Every row comes from one small tree of marks. Brackets hold a mark, then the marks that hang from it, in alphabetical order. Every link used is in the known rows. Which tree was each row made from?
Known rows:
{C A {Z S}}: [-0.06  0.03  0.09  0.16  0.05  0.11 -0.07  0.19  0.09 -0.04 -0.15  0.02
  0.03  0.21  0.14  0.44  0.01  0.13 -0.09  0.02  0.13  0.14 -0.13  0.26
 -0.09  0.14]
{P A D}: [ 0.06  0.08 -0.07 -0.02 -0.12  0.07 -0.25  0.13  0.21 -0.01 -0.14  0.10
  0.01  0.22  0.05  0.15  0.02  0.15 -0.04  0.03 -0.12  0.25 -0.01 -0.08
 -0.16  0.17]
{D C}: [ 0.09  0.09  0.02  0.21  0.16 -0.03 -0.08  0.08  0.21  0.05 -0.09 -0.04
  0.00  0.30  0.06  0.15 -0.03 -0.12 -0.28 -0.01  0.09  0.09  0.00 -0.04
 -0.18  0.12]
{S {P A} {T {Z D}}}: [ 0.06  0.19 -0.02  0.15  0.17 -0.14 -0.16  0.09  0.38  0.11 -0.14  0.02
 -0.11  0.29  0.11  0.09 -0.01  0.54 -0.01 -0.13 -0.04  0.28 -0.06  0.11
 -0.14  0.17]
{A {P {D Z}}}: [ 0.01  0.06  0.22  0.06 -0.02 -0.03 -0.17  0.10  0.24  0.04 -0.11  0.11
  0.13  0.29 -0.02  0.09  0.01 -0.15 -0.05  0.01  0.02  0.27  0.02 -0.20
 -0.14  0.13]
{Z C {S D} T}: [-0.21  0.03 -0.12 -0.07  0.20  0.00 -0.06 -0.01  0.03  0.02  0.07  0.06
 -0.04  0.12  0.07  0.17  0.04 -0.13 -0.01 -0.13  0.06  0.08  0.01 -0.11
  0.16  0.19]
{S D T}: [ 0.18  0.17  0.00  0.19  0.25 -0.04 -0.12  0.06  0.11  0.04 -0.08 -0.04
 -0.05  0.33  0.05  0.10 -0.01  0.32  0.02 -0.18  0.03  0.16  0.09  0.00
  0.20  0.11]
{P A {D C Z}}: [-0.01  0.02 -0.07  0.07 -0.16 -0.01 -0.26  0.14  0.34  0.08 -0.19  0.13
  0.08  0.22  0.03 -0.02  0.01  0.08 -0.17 -0.04 -0.08  0.27 -0.06 -0.07
 -0.15  0.16]
{S P T {Z C D}}: [ 0.13  0.00 -0.24  0.00  0.29 -0.16 -0.09  0.01  0.22 -0.02 -0.01 -0.10
 -0.10  0.23  0.11  0.24 -0.06  0.39 -0.01 -0.07 -0.02  0.44  0.02 -0.09
 -0.13  0.12]
{C A P}: [ 0.11  0.06  0.05  0.14  0.12  0.25 -0.11  0.12  0.04 -0.05 -0.13 -0.02
  0.03  0.24  0.09  0.14 -0.01  0.11 -0.09  0.06  0.06  0.18 -0.09  0.20
 -0.11  0.14]
{P A {D Z}}: [ 0.02  0.05 -0.07 -0.05 -0.15  0.02 -0.26  0.14  0.25  0.04 -0.17  0.12
  0.10  0.22  0.04  0.00  0.02  0.10  0.00 -0.01 -0.09  0.29 -0.06 -0.07
 -0.15  0.17]
{D {Z C {S P} T}}: [-0.20  0.02 -0.08 -0.10  0.16 -0.10 -0.05  0.01  0.25  0.07  0.02  0.08
  0.09  0.18  0.10 -0.03  0.00 -0.18 -0.01 -0.12  0.11  0.24 -0.05 -0.10
 -0.08  0.16]
{C Z}: [ 0.22  0.10  0.05  0.07  0.11  0.08 -0.06  0.20  0.09 -0.02 -0.12 -0.04
  0.11  0.28  0.07  0.44 -0.02 -0.06 -0.07  0.07  0.06  0.13 -0.06  0.06
 -0.18  0.13]
{T {Z {C A}}}: [-0.02  0.16  0.12  0.01  0.16 -0.03 -0.13  0.08 -0.01  0.06 -0.13 -0.03
 -0.02  0.26  0.05  0.19  0.00  0.14 -0.02 -0.02  0.06  0.02 -0.19  0.10
 -0.09  0.16]
{S T}: [ 0.13  0.16  0.04  0.20  0.21  0.00 -0.10  0.07  0.12  0.03 -0.06 -0.03
 -0.03  0.31  0.07  0.15 -0.01  0.27  0.01 -0.12  0.06  0.07  0.07 -0.02
 -0.09  0.09]
{D {C P {Z S T}}}: [-0.06 -0.02  0.05  0.25  0.08  0.20 -0.06  0.17  0.19  0.01 -0.09  0.05
  0.08  0.18  0.12  0.34  0.02 -0.16 -0.29 -0.02  0.05  0.11 -0.11  0.05
 -0.15  0.17]
{S Z}: [ 0.11 -0.03  0.03  0.03  0.23 -0.04 -0.11  0.07  0.07 -0.04 -0.07 -0.12
 -0.05  0.33  0.08  0.32 -0.05 -0.11 -0.07  0.10  0.07  0.31 -0.04 -0.08
 -0.22  0.09]
{D Z}: [ 0.07  0.08  0.02  0.03  0.14 -0.05 -0.09  0.08  0.16  0.08 -0.09 -0.03
  0.14  0.31  0.03 -0.01 -0.03 -0.15 -0.02 -0.02  0.10  0.17 -0.05 -0.04
 -0.18  0.12]
{T {Z {C A} D S}}: [-0.31  0.08 -0.07  0.05  0.12 -0.02 -0.08  0.06  0.00  0.11 -0.06  0.01
 -0.04  0.15  0.08  0.19  0.04  0.19 -0.03 -0.05 -0.01 -0.04 -0.22  0.07
 -0.15  0.21]
{S {T {Z C}}}: [ 0.02  0.20  0.12  0.11  0.22 -0.05 -0.13  0.07  0.04  0.08 -0.10 -0.01
 -0.05  0.28  0.06  0.16  0.00  0.38  0.06 -0.16  0.02 -0.01 -0.06 -0.01
 -0.05  0.12]
{A {P D}}: [ 0.04  0.09  0.21  0.08  0.01  0.00 -0.17  0.10  0.21  0.00 -0.09  0.10
  0.06  0.28 -0.01  0.21  0.01 -0.12 -0.08  0.04  0.00  0.24  0.06 -0.21
 -0.14  0.14]
{T {Z C D}}: [-0.03  0.15 -0.10 -0.02  0.16 -0.04 -0.08  0.07  0.00  0.12 -0.05 -0.05
  0.02  0.21  0.01  0.19  0.01  0.06 -0.02 -0.01 -0.06 -0.04 -0.17 -0.05
 -0.22  0.20]
{Z {D C}}: [ 0.08  0.05 -0.25  0.21  0.14 -0.02 -0.04  0.07  0.19  0.09 -0.03 -0.06
  0.02  0.22  0.01  0.16  0.00 -0.11 -0.25  0.02 -0.02  0.04 -0.02 -0.05
 -0.29  0.16]
{S {P A D} T Z}: [ 0.13  0.00 -0.02  0.04  0.06 -0.12 -0.27  0.10  0.40 -0.05 -0.17  0.03
 -0.12  0.30  0.15  0.21 -0.05  0.49 -0.02 -0.06 -0.07  0.61  0.03 -0.09
 -0.08  0.11]
{C {P A}}: [ 0.09  0.08  0.01  0.02  0.11  0.24 -0.13  0.12  0.10 -0.03 -0.10  0.02
 -0.01  0.22  0.07  0.13  0.00  0.16 -0.05  0.06 -0.02  0.21 -0.06  0.10
 -0.17  0.16]
{D {C P} {Z S}}: [-0.25 -0.04  0.04  0.20  0.09  0.08 -0.08  0.10  0.25  0.10 -0.10  0.07
  0.11  0.24  0.11 -0.07  0.00 -0.08 -0.24 -0.09  0.08  0.16 -0.11 -0.03
 -0.15  0.16]

Write each row's tree:
[ 0.13  0.03 -0.04  0.16 -0.11  0.06 -0.18  0.18  0.25  0.00 -0.13  0.07
  0.15  0.23  0.05  0.32  0.01 -0.21 -0.25  0.00 -0.08  0.15 -0.04 -0.15
 -0.16  0.16]
{P {D {C {Z T}}}}
[ 0.03 -0.02 -0.01  0.15  0.07  0.10 -0.13  0.09  0.27  0.08 -0.11  0.07
  0.09  0.20  0.04 -0.06  0.02 -0.17 -0.21 -0.05  0.05  0.19 -0.10  0.08
 -0.16  0.15]
{D {C {P A}} {Z T}}
[ 0.07  0.17  0.15  0.38  0.20 -0.09 -0.18  0.09  0.18  0.12 -0.21 -0.02
 -0.11  0.36  0.07  0.09  0.00  0.42 -0.14 -0.23  0.05  0.10 -0.07  0.17
  0.24  0.13]
{S {D {C A}} {T Z}}
[-0.16  0.11  0.00  0.11  0.20 -0.10 -0.13  0.05  0.35  0.05 -0.08  0.08
 -0.15  0.27  0.18  0.06 -0.01  0.47 -0.02 -0.20  0.06  0.36  0.07  0.04
  0.18  0.16]
{Z {S D {P A} T}}
[ 0.04  0.03  0.06 -0.03  0.13 -0.04 -0.09  0.03  0.11  0.04 -0.04  0.04
  0.09  0.18 -0.02  0.03  0.02 -0.18  0.02 -0.06  0.15  0.15 -0.06  0.06
 -0.05  0.13]
{D {Z {C {A P}} T}}
[-0.04  0.00  0.08  0.16  0.05  0.30 -0.09  0.21  0.05 -0.07 -0.17  0.03
  0.06  0.19  0.15  0.37  0.03  0.23 -0.10 -0.01  0.06  0.24 -0.16  0.30
  0.10  0.18]
{C A P {Z {S D}}}
[-0.06  0.14  0.22  0.01  0.05 -0.03 -0.19  0.10  0.05  0.05 -0.15  0.05
  0.00  0.25  0.02  0.20  0.01  0.12 -0.03 -0.01  0.01  0.10 -0.16  0.00
 -0.07  0.17]
{T {Z {C {A {P D}}}}}
[ 0.06  0.07  0.20  0.15  0.00  0.03 -0.18  0.10  0.17 -0.03 -0.14  0.07
  0.02  0.26  0.01  0.21  0.01  0.03 -0.09  0.05  0.07  0.23  0.00  0.04
 -0.08  0.13]
{C {A {P D}}}
[ 0.17  0.16 -0.07  0.01  0.26 -0.19 -0.13  0.03  0.32  0.07 -0.09  0.00
  0.03  0.32  0.10 -0.11 -0.06  0.39  0.05 -0.25  0.06  0.43  0.07 -0.02
  0.28  0.13]
{S {D {Z C}} P T}
[ 0.18  0.01  0.04  0.12 -0.14  0.34 -0.18  0.26  0.07 -0.10 -0.23  0.05
  0.18  0.19  0.10  0.39  0.02  0.15 -0.10  0.08 -0.07  0.26 -0.16  0.18
 -0.10  0.17]
{C A {P D} Z}
[ 0.05  0.07 -0.11 -0.11  0.04  0.20 -0.15  0.09 -0.01 -0.04 -0.05  0.04
  0.10  0.16  0.04  0.14  0.00  0.08 -0.03  0.01 -0.10  0.16 -0.04 -0.16
 -0.09  0.17]
{Z {C {P D}}}
[ 0.11 -0.07  0.00  0.11  0.21  0.04 -0.17  0.08  0.15 -0.02 -0.14 -0.07
 -0.12  0.30  0.08  0.21 -0.04  0.08 -0.22  0.02  0.01  0.44 -0.08  0.03
  0.08  0.14]
{S {D {C {P A}}} Z}
[ 0.04  0.01 -0.05 -0.02 -0.10  0.23 -0.23  0.14  0.19  0.00 -0.13  0.13
  0.13  0.17  0.05  0.00  0.03  0.00 -0.02  0.00 -0.13  0.28 -0.08 -0.04
 -0.15  0.18]
{C {P A {D {Z T}}}}
[ 0.16  0.18  0.01  0.10  0.19 -0.10 -0.15  0.07  0.39  0.02 -0.11  0.03
 -0.11  0.30  0.12  0.09 -0.04  0.50  0.00 -0.12  0.05  0.37  0.08  0.09
 -0.06  0.12]
{S {P A} T}
[-0.27 -0.02 -0.22  0.29  0.10  0.01 -0.03  0.06  0.20  0.08 -0.03  0.01
 -0.05  0.15  0.09  0.17  0.03  0.04 -0.26 -0.04  0.03  0.03 -0.07  0.05
 -0.21  0.18]
{Z {D {C A}} S}
[ 0.18  0.07 -0.05  0.10 -0.02 -0.06 -0.17  0.15  0.45  0.00 -0.13  0.07
  0.13  0.28  0.11  0.23 -0.05 -0.18 -0.26  0.00 -0.03  0.38  0.00 -0.14
 -0.14  0.17]
{S {P {D {C {Z T}}}}}
[ 0.08  0.05 -0.11 -0.12  0.14  0.20 -0.11  0.05  0.00 -0.04  0.01  0.05
 -0.01  0.09  0.03  0.16  0.05 -0.02  0.01 -0.01 -0.02  0.11 -0.04  0.03
 -0.09  0.17]
{Z {C {P A}} T}
[-0.06  0.02  0.04  0.04  0.05  0.28 -0.11  0.22  0.10 -0.04 -0.15  0.08
  0.01  0.17  0.14  0.36  0.04  0.28 -0.05 -0.01 -0.02  0.27 -0.13  0.20
  0.04  0.20]
{C {P A} {Z {S D}}}
[-0.26  0.01  0.10 -0.02  0.12 -0.04 -0.07  0.04  0.11  0.05 -0.06  0.08
  0.05  0.18  0.05  0.02  0.02  0.06  0.01 -0.09  0.17  0.17 -0.08  0.04
 -0.03  0.14]
{D {Z {C {A P}} S}}
[ 0.06  0.03 -0.31 -0.02  0.12  0.21 -0.05  0.06 -0.06 -0.02 -0.02 -0.05
  0.03  0.08  0.02  0.16  0.03  0.20 -0.04  0.03 -0.06  0.08 -0.10  0.12
 -0.15  0.19]
{Z {C A P} D}
[-0.08  0.00  0.05  0.21  0.04  0.20 -0.10  0.20  0.21  0.00 -0.15  0.07
  0.01  0.18  0.12  0.32  0.02  0.15 -0.27  0.00  0.03  0.17 -0.13  0.14
 -0.15  0.17]
{D {C {P A} {Z S}}}
[ 0.08  0.03  0.04  0.27  0.12  0.16 -0.11  0.11  0.16  0.00 -0.15 -0.02
  0.00  0.25  0.08  0.13 -0.02  0.04 -0.29  0.02  0.08  0.15 -0.08  0.16
 -0.12  0.14]
{D {C A P}}
[-0.19  0.01  0.01  0.06  0.13 -0.04 -0.06  0.05  0.19  0.09 -0.01  0.06
  0.11  0.23  0.09  0.00  0.02 -0.30 -0.02 -0.08  0.11  0.11 -0.05 -0.07
 -0.15  0.15]
{D {Z S T}}
[ 0.18  0.03 -0.16  0.05  0.01  0.30 -0.08  0.23  0.08 -0.03 -0.12  0.00
  0.09  0.13  0.06  0.39  0.04  0.21 -0.06  0.10 -0.11  0.19 -0.15  0.21
 -0.26  0.20]
{C {P A} {Z D}}
[ 0.07  0.18  0.14  0.33  0.23 -0.11 -0.17  0.08  0.19  0.14 -0.17 -0.02
 -0.08  0.37  0.06  0.08 -0.01  0.33 -0.14 -0.23  0.02  0.08 -0.04  0.03
  0.20  0.14]
{S {D C} {T Z}}
[ 0.07  0.06  0.23  0.18 -0.04  0.01 -0.16  0.16  0.27  0.00 -0.14  0.10
  0.09  0.27 -0.01  0.33  0.01 -0.12 -0.22  0.03  0.01  0.23  0.01 -0.14
 -0.14  0.14]
{A {P {D {C Z}}}}
[ 0.14  0.00 -0.04  0.06  0.29 -0.06 -0.16  0.02 -0.02 -0.05 -0.10 -0.10
 -0.16  0.27  0.07  0.25 -0.02  0.48  0.05 -0.14  0.06  0.34  0.00  0.08
  0.28  0.09]
{S D T {Z {C A}}}
[ 0.04  0.07 -0.04 -0.06  0.13 -0.03 -0.09  0.06  0.06  0.05 -0.09 -0.02
  0.11  0.22  0.03  0.00 -0.01  0.03  0.02 -0.04  0.12  0.15 -0.09  0.08
 -0.07  0.12]
{D {Z {C A}}}
[ 0.15  0.16 -0.03  0.12  0.07 -0.09 -0.20  0.10  0.40  0.01 -0.12  0.06
  0.04  0.32  0.12  0.08 -0.05  0.31 -0.05 -0.13 -0.05  0.37  0.10 -0.17
 -0.05  0.13]
{S {P D} T}
[ 0.11  0.07 -0.09 -0.03  0.17 -0.04 -0.11  0.03  0.08  0.05 -0.06 -0.02
  0.07  0.23  0.01  0.00  0.00 -0.10  0.01 -0.11  0.08  0.20 -0.04  0.06
  0.20  0.16]
{S {D {Z {C A} T}}}
[ 0.18  0.04  0.02  0.05 -0.09  0.31 -0.16  0.26  0.09 -0.08 -0.17  0.05
  0.22  0.22  0.09  0.38  0.01  0.01 -0.10  0.08 -0.13  0.24 -0.11 -0.04
 -0.17  0.18]
{C {P D} Z}
